Each row was made from one small tree. The marks that hang from a mark follow it in brackets, in the order of their numbers. Every link used is in the known rows. Write each row's tree.
Known rows:
z_672[z_724[z_903]]: -.02 -.43 -.05 -.18 .07 .05 .30 .07 -.08 -.28 .08 .16 .10 -.22 .04 -.04
 .07 .14 .03 .14
z_265[z_774[z_478[z_724[z_672]]]]: -.02 -.07 .02 -.07 -.10 .34 -.12 .01 -.09 .19 -.13 -.03 -.25 .42 -.14
 -.05 .11 -.18 .10 -.19
z_491[z_774[z_265 z_478[z_724[z_985]]]]: .09 .25 -.28 .13 .05 -.27 -.07 -.10 -.07 -.05 .15 .14 -.05 .14 -.07 .00
 -.22 -.44 .09 -.01
z_491[z_774[z_265] z_985[z_724[z_672]]]: .22 .43 .12 .16 .23 -.25 .14 -.23 -.03 -.09 .28 -.01 .17 .02 -.11 .17
 -.23 -.26 -.22 .37
z_491[z_774[z_265] z_985]: .12 -.04 .00 .24 .18 -.36 .15 -.18 -.04 -.24 .36 .23 .01 -.19 -.03 .27
 -.25 -.37 -.13 .13
z_491[z_774 z_985[z_724]]: .26 .26 .28 .23 .08 -.52 .11 -.21 .02 -.20 .39 .24 .23 -.19 -.02 .27
 -.27 -.07 -.16 .33
z_478[z_724 z_774]: .03 -.18 -.01 .10 -.05 -.19 -.18 .03 -.19 -.24 .01 .06 -.01 -.37 -.03
 .17 -.36 -.09 -.04 -.42
z_491[z_985[z_724[z_672 z_903]]]: .05 .15 .35 .09 .07 -.01 .21 -.11 .15 -.04 .13 -.05 .18 -.10 .08 .14
 -.07 .22 -.18 .37
z_985[z_724[z_478[z_774[z_265]]]]: .21 -.01 .16 -.10 -.06 -.16 -.26 -.06 -.06 .40 -.10 -.20 .16 -.05 -.07
 .05 .20 -.09 -.13 .12
z_672[z_724]: .06 -.54 .07 -.32 .06 .05 .17 .08 -.14 -.36 .06 .23 .01 -.36 -.01 .06
 -.02 -.16 .00 .02
z_265[z_774[z_478[z_724]]]: .03 -.32 .01 -.03 -.11 .15 -.13 -.01 -.10 .16 -.07 .09 -.22 .30 -.11 .01
 .18 -.21 .16 -.18
z_985[z_724[z_478[z_774] z_672 z_903]]: .04 .50 .22 -.01 -.11 .08 -.12 -.03 .06 .49 -.14 -.39 .27 .25 -.03 -.16
 .12 .36 -.22 .20
z_774[z_265 z_478[z_724[z_903]]]: -.03 -.25 -.34 .05 -.01 -.01 -.03 -.06 -.06 .23 -.01 -.08 -.04 .22 .02
 -.01 .03 -.35 .19 .01
z_724[z_672 z_903 z_985]: -.24 .40 .14 -.05 .07 .41 .20 .08 .25 -.05 -.13 -.07 -.13 -.06 .14 -.27
 .00 .40 -.18 .10
z_265[z_774[z_478]]: .03 -.34 .09 -.06 -.12 .26 -.08 .01 .00 .23 -.11 .06 -.27 .21 -.11 -.04
 .25 -.23 .03 -.10
z_672[z_724[z_478[z_774[z_265]] z_903]]: .01 -.27 -.23 -.08 .05 -.04 .12 .08 -.05 -.04 -.01 -.12 .17 .02 -.05
 -.03 .26 .18 .07 .08
z_774[z_265 z_478[z_724[z_985]]]: .01 -.17 -.25 -.04 .04 .00 -.09 -.02 .01 .03 -.08 .03 -.17 .05 .00 .04
 .02 -.45 .21 -.04
z_478[z_724]: -.03 -.33 .08 -.11 -.05 -.11 -.13 -.01 -.22 -.12 .05 .23 -.06 -.24 .06
 .13 -.20 -.22 .05 -.26
z_672[z_724[z_478[z_774] z_903]]: .00 -.23 -.12 -.08 -.04 -.07 .12 .11 -.03 -.08 .02 -.04 .20 -.01 -.02
 -.04 .18 .32 .06 .03
z_724[z_478 z_903]: -.13 -.15 .09 -.02 -.19 -.02 -.08 .01 .06 .45 -.03 -.04 .05 .22 .13 -.10
 .29 .21 .01 .02
z_985[z_724]: .17 -.15 .35 -.21 -.02 -.10 -.09 -.07 -.06 .14 -.01 .06 .09 -.29 .03 .04
 .01 -.14 -.18 .19

Write each row's tree:
.05 -.14 -.01 -.18 .02 -.05 .04 .16 .07 -.34 -.04 .10 .03 -.25 -.02 .01
 .21 .19 .09 -.04
z_672[z_724[z_478[z_774] z_985]]
-.04 -.21 -.05 -.16 .16 .05 .34 .12 .10 -.42 .06 .21 .02 -.32 .10 -.11
 .17 .34 .05 .21
z_672[z_724[z_903 z_985]]
-.15 .44 -.09 .21 .06 .10 .02 .09 .07 -.27 -.09 -.14 -.01 -.13 .04 -.09
 -.27 .43 -.06 -.24
z_478[z_724[z_672 z_903 z_985] z_774]
-.13 .51 .21 -.06 -.10 .28 -.17 .14 .21 .08 -.25 -.21 -.13 .06 -.01 -.14
 .02 .23 -.15 -.20
z_724[z_478[z_774] z_672 z_985]
-.06 .05 .02 -.07 -.19 .15 -.13 .01 -.08 .09 -.08 -.01 -.06 .21 -.02 .01
 -.28 -.32 .10 -.14
z_774[z_478[z_724[z_672]]]
-.07 .35 .02 .07 .05 .10 -.11 .10 -.02 -.39 -.12 -.06 -.10 -.27 -.03 .02
 -.37 .12 -.08 -.36
z_478[z_724[z_672 z_985] z_774]
-.21 .31 .01 -.01 .07 .19 .06 .05 .04 -.12 -.04 .03 -.06 .01 .14 -.14
 -.13 .30 .02 -.09
z_478[z_724[z_672 z_903 z_985]]
.02 -.25 .00 -.03 -.12 -.05 -.26 .03 -.05 .30 -.12 -.14 -.06 -.03 -.06
 .07 .13 -.21 -.08 -.21
z_724[z_478[z_774[z_265]]]
-.02 -.03 -.13 -.05 .04 -.07 .15 .16 .15 -.25 -.01 .02 .13 -.11 .04 -.10
 .28 .52 .10 .08
z_672[z_724[z_478[z_774] z_903 z_985]]
.00 .38 .29 -.15 -.12 .15 -.09 -.05 .04 .56 -.13 -.30 .23 .35 .03 -.19
 .22 .27 -.15 .30
z_985[z_724[z_478 z_672 z_903]]
.04 -.27 -.21 .08 .10 -.12 -.18 .00 -.23 -.14 -.02 -.05 -.06 -.30 -.07
 .18 -.24 -.30 -.03 -.36
z_478[z_724 z_774[z_265]]
-.01 -.25 -.07 .05 -.10 .15 -.05 -.01 -.05 .22 -.05 .03 -.18 .38 -.07
 -.05 .24 .00 .17 -.12
z_265[z_774[z_478[z_724[z_903]]]]
.02 -.17 .00 -.02 -.06 .16 -.10 .03 .01 .07 -.09 .12 -.28 .24 -.07 -.02
 .23 -.08 .18 -.15
z_265[z_774[z_478[z_724[z_985]]]]
.03 -.32 -.24 -.05 -.03 -.01 -.14 -.05 -.13 .17 -.05 -.02 -.12 .13 -.03
 .08 -.04 -.59 .18 -.07
z_774[z_265 z_478[z_724]]
.02 .31 .28 -.12 .00 .19 .07 -.06 .01 .29 -.07 -.20 .18 .04 .04 -.16 .01
 .18 -.26 .32
z_985[z_724[z_672 z_903]]
-.22 .65 .05 .11 -.08 .28 -.02 .13 .30 .21 -.22 -.31 -.02 .22 .06 -.26
 .15 .61 -.12 -.06
z_724[z_478[z_774] z_672 z_903 z_985]
-.04 -.06 -.34 .06 .06 .01 .00 -.02 .07 .10 -.05 -.03 -.10 .15 .05 -.06
 .11 -.20 .22 .06
z_774[z_265 z_478[z_724[z_903 z_985]]]
-.12 .17 -.27 .16 .12 .13 -.02 .01 -.15 .02 -.09 -.30 .01 .02 -.06 -.03
 -.26 .05 -.10 -.25
z_478[z_724[z_672 z_903] z_774[z_265]]
.13 .17 .08 .33 -.07 -.41 .12 -.15 .10 -.23 .36 .26 .08 -.01 -.02 .24
 -.38 -.25 .00 .14
z_491[z_774[z_478] z_985]
-.13 -.02 -.05 .04 .05 -.08 .04 .02 .05 -.17 .04 .20 -.05 -.18 .18 -.03
 -.03 .27 .12 -.09
z_478[z_724[z_903 z_985]]
-.06 -.12 -.06 -.18 .04 -.01 .19 .13 .13 -.18 .01 .12 .09 -.02 .10 -.13
 .38 .41 .16 .18
z_672[z_724[z_478 z_903 z_985]]
.14 .06 -.11 .31 .07 -.36 .12 -.19 .06 -.14 .33 .17 .02 .06 -.07 .25
 -.26 -.46 .00 .19
z_491[z_774[z_265 z_478] z_985]
